Each row was made from one small tree. The marks that hang from a mark follow it in brackets, in the order of their numbers. Every link used is in the known rows. Write each row's tree.
Known rows
k_529{k_474 k_575 k_780}: [ 42.3  46.4  17.7  28.4 -29.6   6.1 -11.4   1.3 -22.2  -3.8 -22.2  43.9
 -54.9  11.3  -7.4  20.6 -13.0 -49.7  -8.9   1.8   2.2]
k_360{k_329{k_780{k_529 k_751}} k_769}: [-17.2  33.2  -6.8  10.4   2.2  40.4 -45.7  11.1  -4.1  -6.2   7.0   8.4
  87.2   1.5  10.0 -28.6  21.9  39.3  21.7 -33.1  -5.6]
k_769{k_360{k_329}}: [-10.4  29.4  -9.3   9.7  17.7 -12.8 -28.0  -4.6   3.1  -7.0  -0.9  13.4
  24.2   0.3  15.5 -25.0  14.2  26.9  21.9 -15.6   0.5]
k_529{k_474 k_575}: [ 32.7  28.7   2.0  15.6 -18.5   6.8  -1.2  -6.2 -22.3  -2.3 -13.9  53.3
 -52.3   7.0   5.9  14.9  -7.4 -35.9  -1.8  -7.3   5.9]
k_680{k_575}: [  7.2 -12.1  -5.2  13.1 -14.0  10.2   6.5 -15.0  -4.8   2.5   2.2  -2.8
 -11.1  -0.7  18.8   0.2   1.4   8.5   4.5  12.6  -2.8]
k_837{k_474}: [  2.9 -18.7  10.0   2.5  -3.7   3.3  15.9 -13.0   3.8  -2.7   1.1  -1.2
 -29.5   1.3  20.6   4.3   1.6  -1.7  -5.2  12.8   1.0]
k_529{k_474}: [ 13.3  16.5   3.3   0.8 -17.2   4.0  -2.7  -3.1  -9.9   0.8  -8.9  28.2
 -24.8   2.3   4.9  10.0   1.2 -18.8  -4.2  -9.0   7.0]
k_999{k_751}: [-11.2   8.1   2.0  13.0 -15.5  14.2   8.7  15.5  -6.3  -8.8  -4.1  -7.1
   2.7   0.4   4.4   0.9  -1.9   1.9 -11.0   0.4  10.6]
k_780{k_529{k_474 k_575} k_751}: [ 23.7  18.4  -5.2  23.7  -2.5  51.6  10.3  -1.0 -16.2   3.8  -8.8  37.4
  -1.4  14.5   4.8  -0.3   1.5 -19.1   9.3 -19.6  18.0]
k_751{k_780{k_529{k_474 k_575}}}: [ 41.7  16.8 -12.8  10.3  -3.8  41.0 -10.9  13.5  -1.6  12.5 -13.9  34.8
  -7.8   6.6  12.5   9.0  -3.0 -45.3   8.1  -1.4  20.8]
k_769{k_360{k_329{k_780{k_529 k_751}}}}: [-19.5  35.3 -13.0  19.8  22.5  39.6 -40.9   8.3   7.8  -4.4  -3.0 -29.3
  79.9   3.3  12.8 -31.7  22.9  64.5  20.4 -35.8   6.1]
k_769{k_360{k_329{k_780{k_751}}}}: [-17.8  50.3  -5.7  19.5   9.8  17.9 -51.0   3.8   1.7  -4.3  -5.2 -30.8
  41.3  -0.4  11.0 -20.5  18.0  62.0   6.2 -31.0  -5.1]
k_360{k_329}: [ -2.1  16.7 -10.2   4.6   2.1 -10.3  -6.5  -3.8   0.1  -1.6   5.3  62.5
  12.9  -2.4  15.3 -14.0  10.7  -0.1  11.6  -8.0   1.7]
k_999{k_751{k_780{k_529{k_474}}} k_769}: [  5.6  19.3 -11.2  32.5 -37.0  55.6 -15.8  41.7   2.2   5.0 -14.5  12.6
  28.5   7.5   9.7   0.5   3.6 -41.9  -6.4   7.4  43.8]
k_769{k_360}: [ -7.8  13.4   3.5   4.4  16.4  -1.8 -21.8  -2.2   3.6  -3.8  -5.8 -45.7
   8.2   2.9  -0.3 -11.0   4.1  25.8  12.2  -7.4  -0.2]
k_999{k_751{k_780} k_769{k_360{k_329}}}: [-15.3  50.3 -15.2  38.9 -17.6  16.0 -49.7  37.1  10.8  -3.8  -8.5   3.7
  39.1   0.8  19.3 -23.3  12.0  -1.5   6.6   4.2  26.9]
k_668{k_529}: [ -8.6   2.3  10.9   5.8  -5.4  10.6   2.0  17.7 -16.7   1.1   4.3   9.1
  35.9   0.5   4.4   0.9   0.3   0.0  17.6 -13.3  -0.9]
k_329{k_780}: [ -0.8  13.4   1.7   2.2 -10.0   6.8 -24.8   8.9  -1.2  -2.0  -7.8 -31.1
   5.2  -3.5   0.2   9.7   0.5  25.9 -14.4  -6.0  -6.3]
k_360{k_329{k_780{k_529{k_575}}} k_769}: [  8.9  37.6 -10.8  17.2   0.2  18.1 -45.9   7.8 -15.5 -11.0  -2.0  52.8
  49.9   2.7  15.6 -20.8   9.3   7.8  27.1 -21.4  -7.0]
k_780{k_751}: [ -5.9   8.6   1.3   7.7   2.6  24.1   0.9   0.6  -0.7   2.2   3.0 -12.2
  12.7   3.9  -3.4  -4.4   4.9  15.0  -2.0  -9.6  -0.2]

Write each row's tree
[-11.5  44.5  -6.4  10.4   8.6  -6.4 -54.4   3.4   2.5  -9.1  -7.6 -12.2
  28.2  -4.3  16.2 -13.6  14.4  51.5   8.1 -21.2  -5.3]  k_769{k_360{k_329{k_780}}}
[ -4.2  51.3 -19.7  42.2 -22.0  43.2 -45.2  37.7   4.9  -1.5 -13.9  30.1
  49.7   6.6  25.8 -25.3  16.7 -18.7  17.7  -6.8  45.2]  k_999{k_751{k_780{k_529{k_474}}} k_769{k_360{k_329}}}
[  4.4  29.9 -15.5  49.3  -5.2  49.6 -33.8  42.0   4.0  -2.1 -17.1 -32.4
  39.9  13.0   6.6 -15.5  -2.3 -16.3  12.3   9.2  36.6]  k_999{k_751{k_780{k_529{k_575}}} k_769{k_360}}
[ 16.8  40.3  22.6  22.2 -27.2  30.0  -8.2   5.6 -12.5   2.6 -14.0   4.8
 -17.1  10.3 -13.2  10.3  -1.2 -19.9 -11.3  -7.0   3.7]  k_529{k_474 k_780{k_751}}
[-17.8  33.7 -24.6  41.3  -4.1  37.9 -44.3  40.4  15.6  -1.8  -6.3   1.1
  79.9   4.4  20.0 -34.7  16.6   1.6  21.3   0.4  38.3]  k_999{k_751{k_780{k_529}} k_769{k_360{k_329}}}
[ 27.9   2.9 -16.3   9.1  13.4  38.8  -9.4  16.3   8.7  12.4  -6.1  11.0
  22.4   4.9   5.9  -1.5  -4.3 -29.0  13.5   7.2  13.4]  k_751{k_780{k_529{k_575}}}
[  4.6  40.5 -16.4  27.0  20.1  16.4 -44.9   5.2  -3.5  -9.4 -11.3   8.5
  44.1   4.7  19.7 -20.5  10.9  33.0  24.6 -24.7   5.1]  k_769{k_360{k_329{k_780{k_529{k_575}}}}}
[ 22.6  37.2  15.0  36.1  -8.1  27.3  -7.2   5.7 -12.7  -0.7 -11.1   2.6
 -14.6  13.8 -16.4   5.2  -9.5 -20.1  -7.6   0.3  -3.9]  k_529{k_575 k_780{k_751}}
[ 22.7   4.0 -12.0  -3.3  -2.7  40.8 -11.8  14.6   9.7  14.4  -8.5   9.3
  17.3   1.6  10.8   4.7   4.8 -27.9   8.8  -1.8  21.3]  k_751{k_780{k_529{k_474}}}
[ 24.6  30.4  12.8  20.8 -23.3  15.9   0.4  11.1 -38.3  -1.2 -10.0  67.2
 -16.7   7.2  12.3  16.3  -5.8 -36.2  16.6 -19.6   3.6]  k_668{k_529{k_474 k_575}}
[ -1.4  47.8 -15.6  33.5  23.9  41.7 -42.4   5.4  -4.5  -5.3  -8.2   0.6
  55.6   8.5  15.8 -26.6  14.6  44.8  22.7 -33.5   4.3]  k_769{k_360{k_329{k_780{k_529{k_575} k_751}}}}
[ -7.0  54.3 -18.2  56.3   2.5  40.1 -54.2  18.7  -5.6  -6.9 -10.8   2.5
  65.2  12.6  10.1 -31.2  16.1  29.9  22.9 -23.8  16.9]  k_999{k_769{k_360{k_329{k_780{k_529{k_575} k_751}}}}}
[-11.0  26.5  -8.4   3.2  -1.0  17.3 -48.0  11.2  -4.8  -8.3   4.1  27.4
  74.1  -2.6  12.5 -25.0  17.0  23.5  25.5 -22.1  -6.3]  k_360{k_329{k_780{k_529}} k_769}
[ -9.2  43.0   2.3   1.1 -11.6  -5.6 -58.9   5.8 -10.7  -9.6   1.8  26.5
  37.2  -6.2  11.6 -12.7  13.3  25.6  10.4 -18.5 -17.5]  k_360{k_329{k_780} k_769}
[ -7.2  48.1  -8.3  22.1   5.8  44.4 -44.7   5.4  -2.8  -2.9 -10.8   0.3
  51.2   6.4  18.9 -21.1  23.8  46.8  15.9 -41.8  12.8]  k_769{k_360{k_329{k_780{k_529{k_474} k_751}}}}
[-23.3  57.0  -8.4  41.6 -10.0  18.7 -64.7  15.9   0.7  -6.1  -7.3 -23.7
  48.1   4.3   7.2 -24.4  19.8  46.6   6.8 -22.3   6.1]  k_999{k_769{k_360{k_329{k_780{k_751}}}}}
[ 28.9  24.7  -3.2  17.2 -15.9  35.7 -17.0   5.9 -17.5  -1.8 -19.6  20.9
  -7.3   7.0   9.3  14.6  -3.0  -6.7  -0.5 -17.8  10.7]  k_329{k_780{k_529{k_474 k_575}}}
[ 18.8  56.4 -12.3  28.2   2.5  22.0 -45.5   1.3 -14.2  -9.0 -19.7  38.7
  16.9   7.4  24.4  -9.8  10.8  15.9  22.4 -32.9  11.8]  k_769{k_360{k_329{k_780{k_529{k_474 k_575}}}}}
